Each row comes from the steps of one path. Every step used is in the known rows, and no mark comes twice. Write the path behind each row, first mark first.
Known rows
veko -> lebo -> pelin -> nubo -> pideg: -35.8   3.8   5.8 -29.7  23.1 -68.7  10.0  16.2   9.7   7.1 -23.8 -30.2  -3.1  13.0   6.3 -23.3  26.0 -17.4  -4.5 -23.5 -16.2 -18.8  38.5   3.6
pideg -> nubo -> pelin -> bunul -> mozet: -76.4   8.5  -3.9   2.8 -10.0  28.6  16.5  13.4  34.5  -6.3   8.4  20.1  -6.2  12.7  -0.9 -25.4  -0.7  50.8 -13.8   0.0   3.9  14.3  52.3 -16.4
lebo -> mozet -> bunul:  23.0   7.8  36.8 -11.9  -0.9   0.6 -14.2  32.5   2.1   4.9  16.2  23.5   7.4 -34.8 -11.1  -9.0  18.2   4.3  12.7  17.5  -7.8  -5.2  -3.1   5.4
lebo -> mozet:  26.9   7.5   7.6  -9.7 -12.1   1.0 -11.6  24.3  -1.5   0.2  -0.5   1.3   3.2 -18.1   4.5  -1.5  25.7   2.0  18.2 -10.9  -5.8  -8.9  -5.3  -3.3
veko -> lebo -> pelin:  -0.8  10.1  10.3  -8.7  35.7 -41.9  10.4   9.7   7.1   9.5 -11.0 -31.0  -6.0   5.0  15.3 -19.1  25.2 -10.5  -0.6   1.7 -15.7 -25.4  35.7   0.9
bunul -> pideg:   9.9  -8.5  -8.9  12.5   0.1  13.0  37.6  27.4   5.0   3.5  14.1  -2.2  13.8   8.0 -12.0  21.1 -18.5  32.3  -9.5 -19.4  11.9   9.9  -3.7   1.0
bunul -> mozet:   5.3  21.0   3.8  -1.4  20.5  -2.7  49.9  29.8   5.1  -1.2   0.3  -2.5  -6.1   1.8   6.4 -30.2  10.6  -7.7  -2.5  10.5  -1.6   6.6  -2.3   2.2
pideg -> nubo -> pelin: -70.7   5.4   7.7  -0.4 -29.1  19.7  -6.0  14.4  19.2 -11.4  -2.8  25.3  -4.5  10.8  -9.5  -2.2   0.9  49.9   0.6  -2.8   5.9   7.4  46.0 -16.8
pelin -> bunul: -16.3 -11.4 -18.5   6.6  12.9  15.3  -4.2 -25.3  19.8   9.4  17.4  -5.3   1.9   1.1   9.2 -11.2 -12.9   8.2 -22.1  -3.8  -2.8   3.7  13.0  -0.3
veko -> lebo:  -4.4   9.5   7.6   3.4   8.6 -41.6   5.1  -4.9  -3.0   3.0 -17.4 -10.0  -2.7   1.3   2.7 -19.4  43.1 -13.3 -13.0   3.8  -2.1 -22.0  16.2   7.7
pelin -> lebo -> pideg:   2.5  -0.1  10.7 -29.7  -2.2  46.7   8.9  14.3   4.2  -4.5  21.6 -14.6   5.9  15.3 -48.8 -12.3 -19.7  24.0  16.9  33.2   4.4  13.9  10.1  -5.6
mozet -> bunul -> pideg -> lebo -> veko:  14.4  -3.2  42.1  -1.1   8.9   7.7  32.7  30.0  21.0   5.1  39.8  29.7  19.3 -32.3 -40.8   8.1 -15.0   8.4 -19.7  33.4 -12.3  20.9  -6.7  21.1
pideg -> lebo:  -1.8  10.6  19.4  -8.2   1.7  -4.2   1.6   3.6   6.5   3.6   8.5 -14.3  -1.3 -33.9 -16.2  -5.8  14.6 -29.0  -2.2  -3.1  -4.2   6.9  -9.1  20.9
veko -> lebo -> pideg -> bunul -> mozet:  -6.3  15.4   1.0 -24.1  21.1 -39.4  32.8  16.6   1.2   6.1 -11.8 -26.4   7.2  23.3 -12.7 -51.8  46.1 -32.3 -13.4  43.4  -3.3 -12.2  13.9  11.0
pideg -> lebo -> pelin -> bunul:  -8.8   4.3  10.2 -16.8  37.0   4.8   3.3   2.2  28.5  16.1  26.8 -40.0  -2.0 -29.9   3.3 -12.6 -10.4 -20.3  -4.3  -7.5 -18.6   5.7  19.3  14.0
pideg -> bunul: -17.8  -2.5  -3.1  -9.0   9.9  -0.8  -7.1  -8.7   1.4  -1.9   6.5 -22.9  12.3  15.5 -16.8 -13.3  19.4 -32.5  -5.0 -17.9  -4.4   4.2 -12.6  18.5
nubo -> pideg: -24.6  -0.8 -12.1 -25.9 -16.6   2.5 -14.1   5.0   0.5  -1.5 -31.9  -1.0  -9.4  12.9   2.9  -8.9   9.4  -8.2   7.2 -26.2 -15.7   8.4  12.5  -3.7
lebo -> pelin -> nubo -> pideg -> bunul -> mozet: -45.9   2.2  -2.1 -47.2  32.5 -37.2  27.2  38.4  18.9   4.7  -4.1 -40.6   3.5  23.2   0.1 -27.9  -6.4 -26.5   7.3 -39.3 -19.7   9.3  17.9   4.3
nubo -> pelin: -22.7   4.3  -5.3  -5.4 -21.4   5.8 -14.5   3.6  13.1  -1.0  -7.5  25.3   2.6   3.7  -3.1  -1.2  18.2   3.2   7.9   1.1   4.6  -2.0  40.4  -4.9
mozet -> bunul:  -3.9  -0.2  36.1  -2.2  13.1  -0.3  -2.8   9.6   5.6   5.1  23.4  27.2   5.7 -20.6 -21.2  -7.1  -9.3   3.2  -6.9  35.4  -1.9   4.9   2.0   9.9
mozet -> bunul -> pideg:   3.3  -7.4  28.8   8.3  12.5  10.7  27.6  32.0   8.8   8.0  33.2  25.3  16.4 -14.6 -31.4  10.0 -24.3  28.8 -14.0  19.8   6.9  12.5  -2.5  11.5
pelin -> lebo -> pideg -> bunul -> mozet:  -7.8   8.2  10.6 -35.4  15.3  44.0  31.5  24.9   7.4  -6.7  27.3 -30.5  12.0  25.6 -57.8 -36.4  -1.1  -0.4  12.7  26.8   0.6  18.9  -0.7   7.4
pideg -> lebo -> mozet:  18.6  17.4  25.4 -16.4  -7.8  -2.9  -7.7  23.0   4.6   3.5   7.8 -12.2   0.5 -48.3 -12.0  -8.0  34.4 -26.6  12.8 -11.2  -7.7  -0.6 -13.7  17.8
nubo -> pideg -> bunul: -37.3  -3.4 -14.9 -32.7  -7.9   1.0 -18.4  -2.7   2.0  -1.7 -27.1 -19.2   1.8  24.8  -9.3 -20.3  24.4 -34.2   3.7 -41.4 -19.9  12.9   1.0  12.3

Write each row's path
 -2.1   6.6  -6.8 -34.6  15.1   1.2  33.8  27.5   4.9   4.8   8.3 -20.3  14.2  27.4 -18.8 -39.0   5.4 -23.7   1.3  49.9  -1.0  12.5  -3.3   4.6
lebo -> pideg -> bunul -> mozet
-11.7   5.3 -15.4   5.6  30.2  13.1  35.9  -1.5  24.6   7.4  16.7  -7.9  -2.1   2.1  14.0 -36.5  -3.6   2.5 -25.0   3.6  -3.7   9.4  11.2   0.7
pelin -> bunul -> mozet
-43.7   2.5   4.1 -34.6  27.7 -70.6   6.0  13.4   9.4   5.7 -19.3 -43.2   3.9  20.4  -2.1 -30.3  35.9 -33.8  -6.2 -33.0 -17.9 -17.3  30.5  12.9
veko -> lebo -> pelin -> nubo -> pideg -> bunul
-44.5  -2.2  41.9   4.0  -4.8  45.0  25.8  42.6  23.6  -3.9  43.4  34.2  13.1  -5.6 -59.2   5.9 -25.5  69.8  -6.7  10.5  11.4  22.1  27.7   1.5
mozet -> bunul -> pideg -> nubo -> pelin -> lebo
-10.0  12.4  26.1 -39.5 -15.4  -1.4 -23.4  26.9   6.4   4.9 -13.8   3.6  -5.1 -36.1 -16.8 -19.4  32.8 -28.2  14.3 -17.1 -23.2  12.1   2.5  17.4
nubo -> pideg -> lebo -> mozet -> bunul
 15.8   8.8  22.8 -15.9  -5.6  43.6  -5.2  23.1   2.6  -9.4  21.2 -13.0   1.0 -10.7 -37.4  -6.5  13.9  20.0  26.5 -20.4  -3.7   2.6  -2.2   0.5
pelin -> lebo -> mozet
-17.1  -7.6 -15.0  -1.5 -14.9  25.8  12.3  -2.3  43.3   4.1  20.1  24.6  16.6  -3.6 -10.7   3.3   4.3  13.6 -19.8  -0.3  -9.9  15.1  43.5   2.4
nubo -> pelin -> bunul -> pideg -> lebo -> veko
-35.1   1.1  11.0   2.1 -28.6  52.3  29.3  53.9  21.4 -10.5  22.4  11.3   9.9   9.0 -39.1  16.5  -9.4  81.8   7.5 -33.1  14.0  15.1  31.3 -12.4
bunul -> pideg -> nubo -> pelin -> lebo -> mozet
-73.4   7.0  17.4  -6.0 -26.8  48.1  -3.6  16.0  20.9 -17.3  10.4  16.2  -5.2  13.7 -36.0  -6.0  -2.0  61.5   9.4 -10.2   8.0  13.5  46.9 -15.4
pideg -> nubo -> pelin -> lebo
 -9.7 -11.0 -13.0  10.7  13.9  24.3  26.9  -1.2  28.3  13.5  34.8 -16.9  12.1 -14.6 -11.8   2.4 -19.4  15.9 -30.6 -22.0   3.2  16.4   4.3  13.9
pelin -> bunul -> pideg -> lebo
-50.0   4.5  -2.3 -14.7  -8.6 -17.4   4.4   2.4  19.6   5.5  -8.6   3.5   0.3  20.7  -7.1 -34.5  23.0  27.3 -17.8  46.7   2.4 -10.5  59.1 -11.8
veko -> lebo -> pideg -> nubo -> pelin -> bunul
-26.3   6.3   7.5 -13.1 -19.7  39.4 -10.2   5.6  16.3  -8.6   9.9  12.7   3.1   6.0 -37.5  -5.3  14.2  18.3  17.5  -8.6   4.5   7.0  41.4  -2.1
nubo -> pelin -> lebo
 13.8  -1.1  17.6 -14.5  -2.7  44.2  10.5  -4.8  16.4 -18.7  20.8   5.5   7.0   8.6 -40.3  -0.7  -6.0  16.1   5.8  12.9 -24.6  14.7   3.6  -2.8
pelin -> lebo -> veko
-41.1 -16.5 -18.1  18.7   4.5  36.3  28.5   4.6  29.9   4.7  30.4  -4.2   9.3  13.8  -5.4   4.9 -36.3  63.8 -32.5 -22.5   8.7  17.6  19.1  -8.5
pelin -> bunul -> pideg -> nubo
-53.6  -9.4  -5.2 -33.3 -20.5 -42.9  -1.7  10.6   2.9  -3.7 -19.5   0.7   3.3  11.7 -13.4  -8.1   1.0 -12.3  -4.7 -39.4  -0.6   9.3   2.5   3.9
pelin -> nubo -> pideg
-55.1  -2.7   6.0 -38.5 -20.5 -44.7  -0.7  13.0   6.7  -1.6 -13.6  -8.9   3.3  -9.2 -24.2 -12.8   9.7 -29.9  -5.1 -40.8  -3.7  13.9  -3.3  16.9
pelin -> nubo -> pideg -> lebo
 25.1   5.0  13.3  -0.6  -6.8  11.7  31.0  46.6   9.0   6.4  21.9 -12.5  13.8 -30.8 -21.4  16.4   6.4   9.9   1.5 -28.5   4.1   8.6 -15.2  15.2
bunul -> pideg -> lebo -> mozet
 -4.4   4.5  -9.9 -10.8  57.8   8.9  35.7  17.8  32.4  14.8  21.7 -34.6  -4.1   7.1  27.1 -27.5 -25.5   5.2  -5.6  -0.8 -19.1   3.2  33.6  -6.8
lebo -> pelin -> bunul -> mozet
  1.8  10.8  22.1 -20.5  28.9  -4.9   7.0  17.5  16.1  11.1  15.9 -37.3  -3.7 -30.2  -2.3  -5.2  -4.3 -25.6  10.1  -5.4 -16.5   2.5  10.2  13.9
pideg -> lebo -> pelin
-37.6  -4.6   7.3   3.0 -26.2  53.0  39.3  36.5  30.0 -15.5  23.2  23.4  13.3  22.3 -40.2  19.3 -21.5  79.2  -6.3 -11.6   0.4  23.8  34.8 -14.8
bunul -> pideg -> nubo -> pelin -> lebo -> veko
-43.0   9.5   7.6 -18.3 -15.4 -23.7   6.3  15.7   9.3   0.5 -18.2   7.5  -0.7  20.3 -10.6 -29.0  29.9  24.0  -7.1  48.8   4.4 -12.9  52.9 -11.9
veko -> lebo -> pideg -> nubo -> pelin
-29.0  12.7  -2.7 -38.9  24.1   5.2  14.7  21.3  26.0  11.2 -11.1 -35.0 -14.1  -9.2   9.7 -35.6   5.7 -28.1   0.9 -27.1 -31.9  17.9  25.9   8.9
nubo -> pideg -> lebo -> pelin -> bunul -> mozet
-33.5  10.3 -12.9 -33.7   4.9   0.1  12.6  16.1   5.5  -3.4 -26.5 -21.1  -2.2  26.1  -6.6 -39.5  31.3 -40.1   1.5 -34.6 -19.1  17.7  -0.2  12.4
nubo -> pideg -> bunul -> mozet
 16.7  15.8  14.4  -4.9   0.2 -39.8  -4.0  14.8  -4.1   2.2 -18.8  -7.2  -1.6 -12.3   5.5 -21.5  62.2 -12.5   2.0  -5.3  -7.0 -29.9  12.3   5.0
veko -> lebo -> mozet
-47.2  -8.7  -3.5 -47.2  22.2 -35.4   1.5  22.4  16.8   5.6  -4.1 -38.9   7.0  21.4  -3.2 -11.8 -11.4 -21.7   7.8 -43.4 -19.5   5.4  20.7   4.8
lebo -> pelin -> nubo -> pideg -> bunul
 -3.7 -13.9 -17.0  -1.2  44.3  19.6  27.8  17.8  32.5  17.8  30.7 -33.9   8.3  11.4  14.2   6.8 -45.9  31.0  -9.6 -19.9 -12.1   4.8  33.3  -7.8
lebo -> pelin -> bunul -> pideg
-34.4  -2.1   3.4 -23.2 -15.7  17.1   9.8  24.3   7.1  -1.0   3.4   3.9   2.3  21.5 -13.5  -9.4 -27.6  45.0   1.4  56.1   6.0  11.3  18.9 -21.5
lebo -> pideg -> nubo
 -7.7 -18.2 -25.0  15.9  12.2  27.2  25.6  -3.3  24.2  11.0  28.3  -6.9  13.2   7.2  -1.6   6.1 -27.8  33.7 -29.0 -20.6   6.0  12.5  10.5   0.3
pelin -> bunul -> pideg
